Known rows, with every step that occurs:
nikot, lano, firiteb, lega: [-0.28 -2.04  0.06 -4.61  0.41  0.29  0.89  2.80  1.49  0.45 -1.89  0.46
 -0.42 -0.87  0.76 -2.40  3.13 -4.95 -2.00]
guze, nikot: [-0.21 -2.27  1.65 -3.27  1.99  1.77  0.50  2.12  0.10  0.01 -1.10  1.67
  1.02 -1.09 -1.78 -1.15  2.19  1.77 -3.10]
guze, ruvot: [-0.40 -2.94  2.05 -4.00  1.53  0.11  0.65  1.85  1.97  1.69 -1.63  1.01
  0.38 -1.24 -0.89 -0.84  2.52  0.27 -1.36]
firiteb, nikot, ruvot: [-0.58 -0.38 -0.12 -2.92  1.12  1.29  0.08  1.46  1.81 -0.63 -0.11 -0.14
 -0.32 -2.63  0.82 -2.85  2.11 -1.24 -4.43]
lano, ruvot, lega, nikot: [-0.54 -2.13 -0.60 -3.65  1.08  0.30  0.91  1.70  0.13  0.35 -0.09  1.46
  0.98  2.37 -0.92  0.10  2.75 -2.12 -0.78]
nikot, ruvot: [-1.30 -2.02  0.84 -2.84  1.37  1.30  0.31  1.39  1.87 -0.26 -0.57  1.07
 -0.10 -2.01 -0.48 -3.45  2.17 -4.15 -1.83]
firiteb, ruvot: [-0.05 -1.94  1.59 -3.02  2.94  0.63 -0.21  1.49  1.47  1.27 -1.35  0.67
  0.07 -2.11 -0.71 -1.62  1.85 -0.99 -1.28]
lano, firiteb, ruvot, lega: [ 0.97 -1.85 -1.27 -2.64  2.49 -1.28  0.06  2.48  1.98  1.73 -2.66 -0.13
 -0.02 -1.56 -1.22  1.57  1.83 -4.62 -0.57]
lega, nikot, ruvot, firiteb: [-0.72 -0.34  0.00 -1.65  0.49  1.18  0.28  0.67  1.66 -0.14  1.34 -0.18
  0.69  0.19  0.51 -0.38  2.17 -4.39 -2.65]
lano, firiteb: [-0.43 -2.53 -1.52 -3.18  2.51  0.00 -0.21  1.81  2.15  1.05 -2.07  2.11
 -0.54 -3.00 -0.33  1.19  2.91 -3.42 -1.12]
lega, nikot, ruvot: [-1.52 -1.66  0.40 -2.35  1.38  2.34 -0.05  1.05  0.69 -0.24  0.98  0.76
  0.11 -0.36  0.37 -2.04  2.57 -5.44 -3.06]
guze, ruvot, lega, nikot: [ 0.27 -2.81  0.65 -3.49  0.87  0.15  0.86  2.32  0.42  2.22 -0.38  0.07
  1.34  1.59 -1.31  1.02  2.41 -2.33 -1.44]
firiteb, lega: [ 0.38 -3.53  0.94 -4.36  1.69  0.29  0.65  2.13  1.22  1.95 -0.42  1.06
  0.24 -0.34 -1.54 -4.51  2.25 -0.78 -0.01]
ruvot, firiteb, lega: [ 0.98 -2.17  0.33 -3.54  0.62 -0.74  0.99  1.77  2.03  2.10  0.03  0.29
  0.74  0.24 -1.53 -2.82  1.78 -0.12  0.17]
guze, ruvot, lega, nikot, lano: [-0.49 -1.63  1.21 -4.31 -0.76  1.01  1.27  2.70  0.00  1.14 -0.80 -0.77
  1.21  1.64 -0.34  0.38  2.91 -4.33 -2.48]
lega, nikot, lano: [-1.58 -1.26  0.54 -3.58  0.38  2.64  0.15  1.66 -0.56 -0.05 -0.04  1.21
  0.38 -0.36  0.63 -0.58  3.32 -4.41 -2.74]
firiteb, nikot, lano: [-0.67 -0.03 -0.03 -4.38  0.44  1.43  0.31  2.07  0.76 -0.34 -0.98  0.44
 -0.21 -2.60  1.15 -1.67  2.83  0.06 -4.02]
firiteb, lega, nikot: [ 0.16 -2.96  0.86 -3.84  1.68  1.34  0.27  1.83 -0.07  1.94  1.09  0.80
  0.46  1.29 -0.79 -3.17  2.75 -1.92 -1.31]
ruvot, lega: [ 0.12 -3.11 -1.36 -3.54  1.28 -0.39  0.69  2.32  0.84  1.66 -1.30  1.31
  0.63 -0.80 -2.72 -1.10  1.79 -2.20  1.16]

Rows:
[ 0.61 -0.39  1.18 -3.13  1.04  0.60  0.94  3.43  0.38 -0.57 -3.23 -1.38
  1.00 -0.54 -0.30  1.55  2.13 -3.69 -4.58] => guze, nikot, lano, firiteb, ruvot, lega
[-1.15 -1.49  0.07 -4.91 -0.45  0.24  1.80  2.48  0.90 -0.92 -2.03  1.13
  0.81  0.79 -0.62 -1.96  2.79 -3.16 -0.64] => nikot, lano, ruvot, lega
[-0.80 -0.05  0.65 -2.77  1.63  1.63 -0.39  1.79  0.74  0.09 -1.34 -0.31
 -0.41 -1.23  2.34  2.59  3.36 -6.80 -4.26] => lega, nikot, lano, firiteb, ruvot
[-0.44 -2.65 -0.67 -4.23  1.05 -0.70  1.33  2.03  1.32  0.28 -1.60  1.79
  0.78  0.55 -1.84 -1.33  2.28 -1.26  0.46] => lano, ruvot, lega
[-0.21 -0.55  0.57 -3.22  0.67  1.55  0.38  2.29 -0.65  0.75 -0.52 -1.13
  0.74  0.58 -0.08 -0.21  2.32 -5.75 -2.17] => firiteb, ruvot, lega, nikot, lano
[ 0.47 -0.73  3.23 -4.32 -1.61  0.60  1.61  2.19  1.22  1.36  0.67 -1.77
  1.30  2.86  0.96 -1.57  3.00 -1.49 -3.23] => guze, ruvot, firiteb, lega, nikot, lano
[-1.03 -1.09  2.37 -3.97  0.52  2.69  0.97  2.54 -0.26 -1.08 -1.36  1.06
  0.92 -1.06 -0.49 -1.87  2.71 -0.13 -4.07] => guze, nikot, lano
[ 0.35  0.57 -0.37 -3.49  0.55 -0.82  0.87  0.97  2.73 -0.51 -0.56  0.59
  0.60 -0.53  1.01  1.09  2.34  4.18 -3.17] => lano, ruvot, firiteb, nikot
[-0.39 -0.53  1.84 -4.85 -1.28 -0.26  2.15  1.89  2.16 -0.60 -0.54 -0.02
  0.89  1.84  0.74 -3.30  2.72 -0.49 -1.31] => nikot, lano, ruvot, firiteb, lega
[-0.08 -2.52 -1.42 -3.01  1.31  0.77  0.25  2.06 -0.30  1.70  0.19  1.04
  0.96  0.84 -1.96  0.21  2.19 -3.64 -0.19] => ruvot, lega, nikot
[-0.10 -0.33  2.02 -1.83  0.34  1.28  1.05  1.54  1.70 -1.12  0.05 -0.39
  1.36 -0.38 -0.82 -1.50  1.52 -0.23 -4.09] => guze, nikot, ruvot, firiteb
[-1.29  0.14  0.67 -4.02 -0.69  0.15  1.56  1.30  2.24 -1.46 -1.07  1.14
  0.76  0.16  0.98 -0.37  2.80 -1.12 -1.51] => nikot, lano, ruvot, firiteb
[ 0.08 -0.45  0.95 -3.81 -0.98  1.13  1.07  1.87  0.50  0.68  1.09 -0.65
  1.03  2.02  0.48 -1.86  2.74 -3.25 -2.08] => ruvot, firiteb, lega, nikot, lano
[ 0.74 -2.19  0.02 -3.02  2.21 -0.55  0.36  2.19  1.01  1.82 -1.53 -0.13
  0.66 -1.25 -2.17 -1.16  1.36 -2.52  0.18] => firiteb, ruvot, lega
[-0.59 -0.87  0.12 -2.06  0.36  0.26  0.69  0.98  2.77 -0.23  0.02 -0.04
  0.39 -1.61 -0.36 -2.16  1.75 -3.24 -1.32] => nikot, ruvot, firiteb
[ 0.29 -0.65 -1.43 -2.92  0.48  0.19  0.63  2.26  1.52 -0.14 -0.50 -1.13
  0.22 -1.49 -0.72 -2.52  1.49 -2.35 -2.71] => firiteb, nikot, ruvot, lega
[ 0.10  1.23 -0.67 -3.52 -0.75  0.49  0.66  1.71  1.71 -0.39 -0.54 -0.52
  0.36 -1.86  1.16  0.22  2.55  0.87 -3.53] => ruvot, firiteb, nikot, lano
[-0.97 -1.58  2.57 -2.71  1.31  2.35  0.64  1.96  0.76 -1.38 -0.47  0.45
  0.81 -1.19 -0.91 -3.33  1.94 -1.17 -4.30] => guze, nikot, ruvot
[ 1.39 -2.30  2.48 -4.11 -0.07 -1.29  1.56  2.00  2.78  2.48 -0.41 -0.58
  1.11  1.19 -1.05 -2.32  1.94  1.53 -0.75] => guze, ruvot, firiteb, lega
[ 0.32 -0.84 -2.22 -3.31  2.23 -0.22 -0.40  1.89  2.17  0.66 -1.84  0.90
 -0.70 -3.06  0.87  2.10  2.80 -0.31 -3.70] => lano, firiteb, nikot
[-0.25 -2.00  0.51 -2.80  1.11  1.01  0.26  1.88  1.42  0.51  0.63 -0.36
 -0.27  0.78  1.25 -2.19  2.86 -7.28 -3.54] => lano, firiteb, lega, nikot, ruvot
[-0.79 -1.40 -0.72 -3.76 -0.16  1.63  0.70  2.46 -0.81  0.56 -0.23  0.31
  0.87  0.78 -0.80 -0.48  2.80 -5.62 -1.19] => ruvot, lega, nikot, lano
[-0.08 -1.83  1.28 -2.62  0.47  1.21  1.27  2.71  0.38 -0.83 -0.74 -0.42
  1.41  0.11 -2.35 -2.91  1.37 -2.37 -3.05] => guze, nikot, ruvot, lega
